Every row comes from one small tree of marks. The marks that hang from a mark follow it in brackets, in alphabetical order. Every link used is in the known rows. Which tree was each row made from?
In the rows, 128 means zero.
Known rows:
G[L[E[Z] K T] R W]: [134 135 110  99 147 141 146 161 104 129 153  91 134 140  58 158 144 128
 107 135 122 159 205 166 126 106 100 227 101 120 116 131 131  91 136 154
 111 186 128 157 109 174 111 156 127]
M[W[G[L[T]]]]: [119 120 114 109 170 136 115 131  86  98 174 105 151 126 125 128 121 134
 150 177 162 149 155 129 132  94 138 142 119 124 149 131 128 125 117 130
 106 153 134 133 134 118 138 125 117]
W[G[L[E[Z] K T]]]: [ 99 125  95  99 152 122 132 149 107 127 148  85 146 136  87 146 119 136
 125 167 160 140 167 139 106 102 116 169 148 129 142 135 151 114 139 130
 111 169 127 142 128 120 139 120 122]
Z[E[H] F]: [ 93 132  84 135 127 144 137 122 122 165 142 144 120 135 120 128 144 118
 142 105 112 111 114 139 127 144 134 141 123 142 115 133 143 151 144 117
 131 106 104 124 119 132 135 162 150]
M[N W[G[L[T] R]]]: [145 139 135  85 149 156 130 126  76  85 185 113 156 143 128 147 124 132
 153 182 159 153 172 131 111  87 142 140 108 122 150 126 151 130 109 131
 106 175 123 151 143 124 120 123 116]
M[N W[G[L[E T] R]]]: [143 130 111  86 157 148 134 122  82  95 183 119 151 134 108 149 127 119
 156 179 157 149 186 128 108  89 140 153 120 120 144 127 165 134 122 132
 100 184 119 152 143 123 122 126 118]
J[K]: [135 129 131 130 116 125 126 152 128 125 116 114 134 131 113 135 121 132
 117 135 131 136 142 120 137 115 120 133 118 128 142 124 137 131 104 137
 136 147 125 127 140 135 111 121 112]
F[Z]: [128 130 124 129 130 123 127 143 117 115 136 113 137 131 124 112 118 137
 117 112 135 127 110 122 109 125 132 135 140 135 125 126 142 136 143 134
  95 125 132 133 127 154 126 118 133]
M[N W[G[L[E K T] R]]]: [140 132 119  90 154 145 135 130  79 104 191 106 153 143 102 155 127 119
 143 180 157 148 203 131  95  92 130 169 113 112 149 122 156 120 123 144
 105 193 121 159 144 122 108 121 114]
L[G]: [120 121 114 117 134 127 118 125 135 111 126 118 119 111 123 139 144 124
 126 154 123 124 145 153 115 118 121 112 125 130 134 127 138 134 130 141
 114 145 122 130 134 118 131 120 145]
W[G[L[E[Z[F]]]]]: [ 96 120  75 117 163 117 133 135 119 121 139 105 140 132 114 133 117 131
 150 162 143 127 132 124 107 107 128 150 160 141 155 133 136 150 142 108
 123 145 122 140 105 128 144 119 143]
L[E[H Z[F]] G T[P[Y]]]: [107 124  39 112 155 156 124 164 117 123 150 120  93 122  67 160 132 115
  97 176 149 121 127 198 116 131 120 147 121 163  86 155 214 102 124 128
 120 167 107 138 140 164 141 149 141]
U[Z]: [120 119 121 128 124 141 130 131 119 139 142 122 139 133 130 126 118 125
 118 112 131 154 125 141 113 129 137 131 134 138 126 129 157 131 122 124
  96 131 133 138 129 127 113 130 120]
M[N W]: [147 130 136 128 131 137 121 122 101 117 173 135 152 146 132 128 119 115
 143 152 129 140 128 129 110 117 151 130 115 109 142 119 148 136 101 130
 125 142 130 119 147 130 114 118 125]
N[M[W[G[L[T[P]] R]]]]: [138 132 115  87 147 148 140 139  90  79 157 102 148 115 120 153 124 121
 160 186 174 139 148 139 144  74 132 165 122 145 120 138 120 127 118 149
  87 196 140 164 135 120 126 118  97]
V[D[P]]: [135 134 132 123 147 150 135 132 123 122 122 123 118 146 116 135 109 135
 119 149 153 130 139 121 101 128 116 142 150 113 133 120 157 141 133 137
 114 163 127 140 127 138 137 117 101]
W[G[L[K] R]]: [118 130 134  97 146 141 145 132 106 105 151  87 138 126 129 147 120 144
 123 165 149 133 185 127 105 112 100 157 125 132 155 119 110 124 141 139
 122 161 124 169 104 122 121 125 117]
D[P]: [142 135 118 111 145 127 124 128 128 115 124 133 123 138 111 133 125 136
 109 136 145 119 133 125 116 133 123 132 134 115 120 131 127 144 129 137
 124 140 137 139 118 124 147 130 107]
M[N W[G[L[E[H Z]] R]]]: [125 127 100  90 154 152 152 127  89 110 181 105 163 132 119 142  99 120
 146 160 141 148 148 155  91 111 141 163 135 130 144 119 186 143 108 121
 126 160 114 136 137 141 143 144 126]
P[T]: [134 122 128 121 131 141 125 136 119 122 100 131 126 126 122 128 127 124
 143 130 124 131 131 132 147 130 136 125 110 114 112 130 139 120 134 128
 108 126 121 124 130 122 136 129 124]
D[P[T] V]: [174 124 112  96 148 156 139 141 125 132  92 155 125 140  96 126 125 131
 124 138 138 119 112 130 130 137 131 141 127 114  97 127 141 122 139 150
  82 161 138 137  99 118 174 142 115]
L[E[H Z] K T]: [100 133  91 116 130 133 140 156 114 161 148 110 132 144  72 140 133 116
  87 114 134 128 153 176 114 134 117 191 126 128  92 138 197  88 124 139
 118 157 111 120 154 146 135 160 126]
L[E[H Z] G[R W] K]: [114 122  82 109 137 150 144 150 129 142 159  92 117 107  74 149 141 102
  87 125  97 146 203 211  99 131  92 207 106 128 110 113 168 105 130 177
 124 181  96 145 123 171 118 169 135]
L[E[Z] G K]: [106 117  88 123 136 113 123 148 137 144 134  96 137 118  82 149 134 113
 101 147 116 123 163 173  91 123 108 162 141 127 131 121 167 125 141 159
 122 165 124 133 138 133 122 121 142]
W[G[L[E[H Z]]]]: [ 92 118  77 101 158 128 151 130 120 128 139  96 143 121 113 130 103 131
 142 149 147 136 125 141 108 124 129 149 161 142 137 135 166 133 130 103
 125 132 117 124 121 125 167 145 133]
T[P[Y]]: [143 122 107 129 131 151 128 150 123 122 137 121 105 120 114 146  94 138
 116 169 154 132 113 134 127 142 117 118 124 149 118 138 144 110 125 122
 145 132 140 147 119 147 126 125 102]
W[G[L[E[H Z[F]] T] R]]: [100 134  79  86 161 146 150 141 101 111 152 108 128 133 102 148 134 130
 130 150 150 128 158 154 118 106 119 174 131 153 122 142 165 129 137 122
 109 167  99 153 116 144 146 157 136]
N[M[W[G[L R]]]]: [129 123 125  99 141 136 146 121 102  98 156 106 152 111 147 134 125 122
 173 157 153 141 148 130 141  92 140 158 136 137 131 122 103 146 122 138
  97 179 133 150 116 110 122 124 106]
L[E[H Z] G K]: [ 91 116  77 118 138 130 138 144 135 150 143  97 128 116  84 143 129 110
  93 135 116 121 156 191  85 141 106 168 136 131 115 124 186 116 129 148
 126 154 107 121 146 136 138 149 149]
L[K]: [120 128 136 135 121 125 127 139 121 139 145 111 130 137 120 135 127 128
 107 133 130 126 156 130 111 134 111 152 120 117 132 120 116 110 130 144
 131 140 128 135 129 125 109 121 124]

Write each row's tree:
[125 129  91 108 153 129 133 149 114 132 138 108 136 142  62 139 139 127
 135 142 129 162 156 154 139 102 125 190 124 119 121 143 141 106 125 120
 108 158 137 124 116 158 140 149 139]  G[L[E[Z] T] W]
[106 131  99 123 123 138 143 133 115 151 140 118 140 122 113 113 118 131
 127  86 128 122 100 137 110 142 136 141 143 147 110 128 176 143 155 125
 101 102 122 123 131 150 145 155 138]  F[Z[E[H]]]
[137 127 130 114 130 149 122 142 122 115 160 100 112 111 101 151 153 115
  98 145 110 146 220 176 109 115  91 173  86 119 134 108 104 109 134 187
 117 181 112 162 112 149  92 136 129]  L[G[R W] K]
[138 126 128 117 138 138 116 120  95 104 182 123 156 132 144 126 110 115
 153 170 144 149 141 126 103 104 152 119 128 117 161 113 149 144 105 136
 127 152 121 131 149 112 117 107 113]  M[N W[G]]
[147 118 128 118 144 170 129 146 116 130 114 131 103 140 117 138  96 144
 128 157 163 142 138 130 121 154 125 122 135 114 110 124 174 120 137 122
 112 161 120 139 114 135 134 130  83]  V[D[P[T Y]]]
[132 129  89 115 157 136 144 144 120 124 143 111 126 135  85 144 140 121
 133 129 107 147 169 151 127 111 114 206 115 127 132 125 112 133 137 133
 123 164 120 153  81 183 118 157 147]  G[L[E[Z[F]]] R W]
[155 133 120  86 154 169 132 143  74  80 193 110 142 138 118 161 100 138
 144 212 178 156 161 137 111 102 132 134 105 138 142 133 162 116 109 127
 118 177 133 166 132 139 117 120  97]  M[N W[G[L[T[P[Y]]] R]]]
[119 123  86 111 140 129 108 161 122 138 154  97 125 123  50 149 158 107
  98 149 117 154 198 194 113 102 106 194 111 117 116 127 164  93 131 174
 102 195 118 136 142 151 112 136 135]  L[E[Z] G[W] K T]
[129 125 126 107 150 137 127 120  92  98 181 111 162 140 139 132 105 128
 165 186 151 150 142 117 100 100 150 124 132 110 170 121 136 145 106 113
 120 146 133 131 135 112 130 107 128]  M[N W[G[L]]]
[132 127 108 110 145 135 151 153 117 137 147  87 137 132  74 149 128 125
 113 130 109 155 198 159 112 118  96 221 114 116 130 118 121 110 139 150
 123 170 131 156  92 176 112 153 129]  G[L[E[Z] K] R W]
[127 127 115 108 146 129 156 135 120 135 135 105 127 133  93 157 134 131
 120 142 131 122 196 124 105 133  97 183 126 123 127 128 124 119 154 134
 115 162 129 160 106 140 114 141 136]  G[L[E K] R]
[118 110  92 109 148 116 142 119 115 116 152 114 151 110 130 128 125 110
 183 161 155 141 142 120 136  95 149 157 158 130 130 130 115 148 127 124
  92 174 135 132 122  99 131 119 113]  N[M[W[G[L[E]]]]]
[113 112  93 121 141 117 123 131 138 140 136 109 115 112  90 148 148 107
 111 153 124 119 192 151  94 126 103 148 134 119 129 125 146 121 148 156
 111 169 117 137 136 115 115 120 143]  L[E G K]
[ 95 135  99 137 132 140 137 148 118 138 143 123 131 147 130 122 123 126
 110 113 116 119  86 166 118 141 134 156 123 142 116 129 156 131 110 115
 139 116 106 113 122 161 142 154 149]  E[H Z[F]]
[145 125  88  94 146 146 124 133 124 113 144 127  98 102  67 154 178 102
 119 140 117 150 224 177 135  95 107 170  97 132 104 135 158 110 143 174
  93 198 103 157 133 148 111 154 132]  L[E G[R W] T]
[125 118 109 112 157 129 129 124  92 120 190 105 159 143 114 139 110 116
 155 186 151 146 174 113  83 106 138 153 136 104 167 118 142 134 118 125
 116 164 130 135 139 109 119 106 127]  M[N W[G[L[E K]]]]
[113 126  81 104 156 140 146 147 111 136 148 109 129 142  67 134 135 123
 125 129 128 161 148 171 137 115 129 195 121 125 104 146 159  98 115 107
 111 146 121 112 122 166 155 173 145]  G[L[E[H Z] T] W]
[136 124 117  99 153 140 138 125  90 113 189 103 155 137 114 149 115 116
 146 180 145 145 195 123  85 102 127 165 124 112 159 112 144 135 125 140
 116 180 122 157 132 121 108 118 119]  M[N W[G[L[E K] R]]]
[142 131 135  96 152 150 135 120  87  89 182 110 158 134 141 142 111 129
 158 179 149 149 162 126  99  99 137 138 119 121 163 115 141 147 111 130
 120 163 126 152 130 122 122 119 119]  M[N W[G[L R]]]
[145 131 132 107 143 148 146 135 114 109 142 109 123 127 110 142 135 134
 133 136 118 156 179 138 137 114 107 177 101 123 133 125  91 119 129 133
 120 151 130 150  91 164 120 152 133]  G[L R W]
[125 140 122  86 152 152 136 150  90  87 154  82 131 132 101 167 117 141
 113 191 171 131 189 132 111  93  93 162 112 141 139 136 127 107 138 150
 107 178 131 182 124 134 125 117 108]  W[G[L[K T[P]] R]]
[139 124  98 100 143 143 122 147 119 124 159 110  99 112  58 162 179 102
  97 148 119 149 252 179 122 102  90 193  88 118 108 127 143  92 145 192
  96 212 101 165 132 149  92 146 129]  L[E G[R W] K T]
[105 120  97  93 154 141 161 127 112 124 155  93 126 118 111 147 119 128
 126 152 148 130 195 137 100 127 101 173 138 136 133 126 141 117 145 133
 119 158 106 158 113 126 135 149 126]  W[G[L[E[H] K] R]]
[118 128  84  96 137 156 138 158 114 136 164  97 113 118  54 159 159 104
  81 127 111 150 216 222 111 115  96 212  92 129  92 127 184  85 127 181
 107 199  93 148 140 168 116 173 134]  L[E[H Z] G[R W] K T]
[143 132 116  97 132 166 120 165 106 102 155 100  98 121  82 180 137 134
  78 190 162 129 197 179 115 120  85 144  85 151 107 137 157  82 133 173
 112 194 123 181 135 150  99 128 106]  L[G[R] K T[P[Y]]]
[157 120 115 107 143 153 122 144 120 121 114 140 105 129 110 133 110 145
 123 146 155 135 129 135 137 161 129 115 115 118  94 139 146 122 134 122
 120 140 129 139 103 122 144 145  88]  D[P[T Y]]
[108 115  88 104 157 121 139 120 123 121 134 107 131 115 114 135 117 129
 154 165 154 133 155 112 114 112 125 134 161 133 151 134 132 138 146 109
 116 141 124 140 112 110 148 120 131]  W[G[L[E]]]
[154 131  84  93 157 161 147 167 107 117 148 101 116 128  53 165 119 135
 115 163 145 164 169 169 139 111 106 196 104 147 104 147 155  94 131 132
 122 180 138 166  99 193 127 159 110]  G[L[E[Z] T[P[Y]]] R W]
[125 130 129 115 142 137 125 152 100 120 161  99 127 156  84 143 145 134
 119 156 139 161 189 139 132 106 109 186  95 102 130 134  91  84 120 130
 107 159 135 134 116 147 115 136 133]  G[L[K T] W]
[138 135  56 105 157 151 119 165 116  97 144 111 105 114  47 168 160 100
 101 170 117 138 186 192 120  82 101 192  96 147 108 134 164 118 135 183
 100 204 112 174 126 186 114 137 137]  L[E[Z[F]] G[R W] T[P]]
[119 128 107  86 152 137 141 137 100 116 153  97 127 127  93 158 138 132
 126 163 161 134 212 129 112 103 102 172 127 134 133 134 140 111 153 144
 100 184 116 171 120 121 123 133 117]  W[G[L[E K T] R]]
[128 114  75 104 149 153 147 122 137 126 145 124  94  91  90 144 154  97
 118 123 101 144 204 184 120 127 107 171 107 134 102 125 158 117 135 158
 113 168  88 141 120 154 128 174 143]  L[E[H] G[R W]]
[122 132  95 112 134 122 128 147 125 143 126 124 135 132  74 137 138 121
 115 123 133 132 131 156 129 113 133 160 138 134 104 143 186 117 132 133
 114 160 126 126 146 144 137 139 125]  L[E[Z] T]
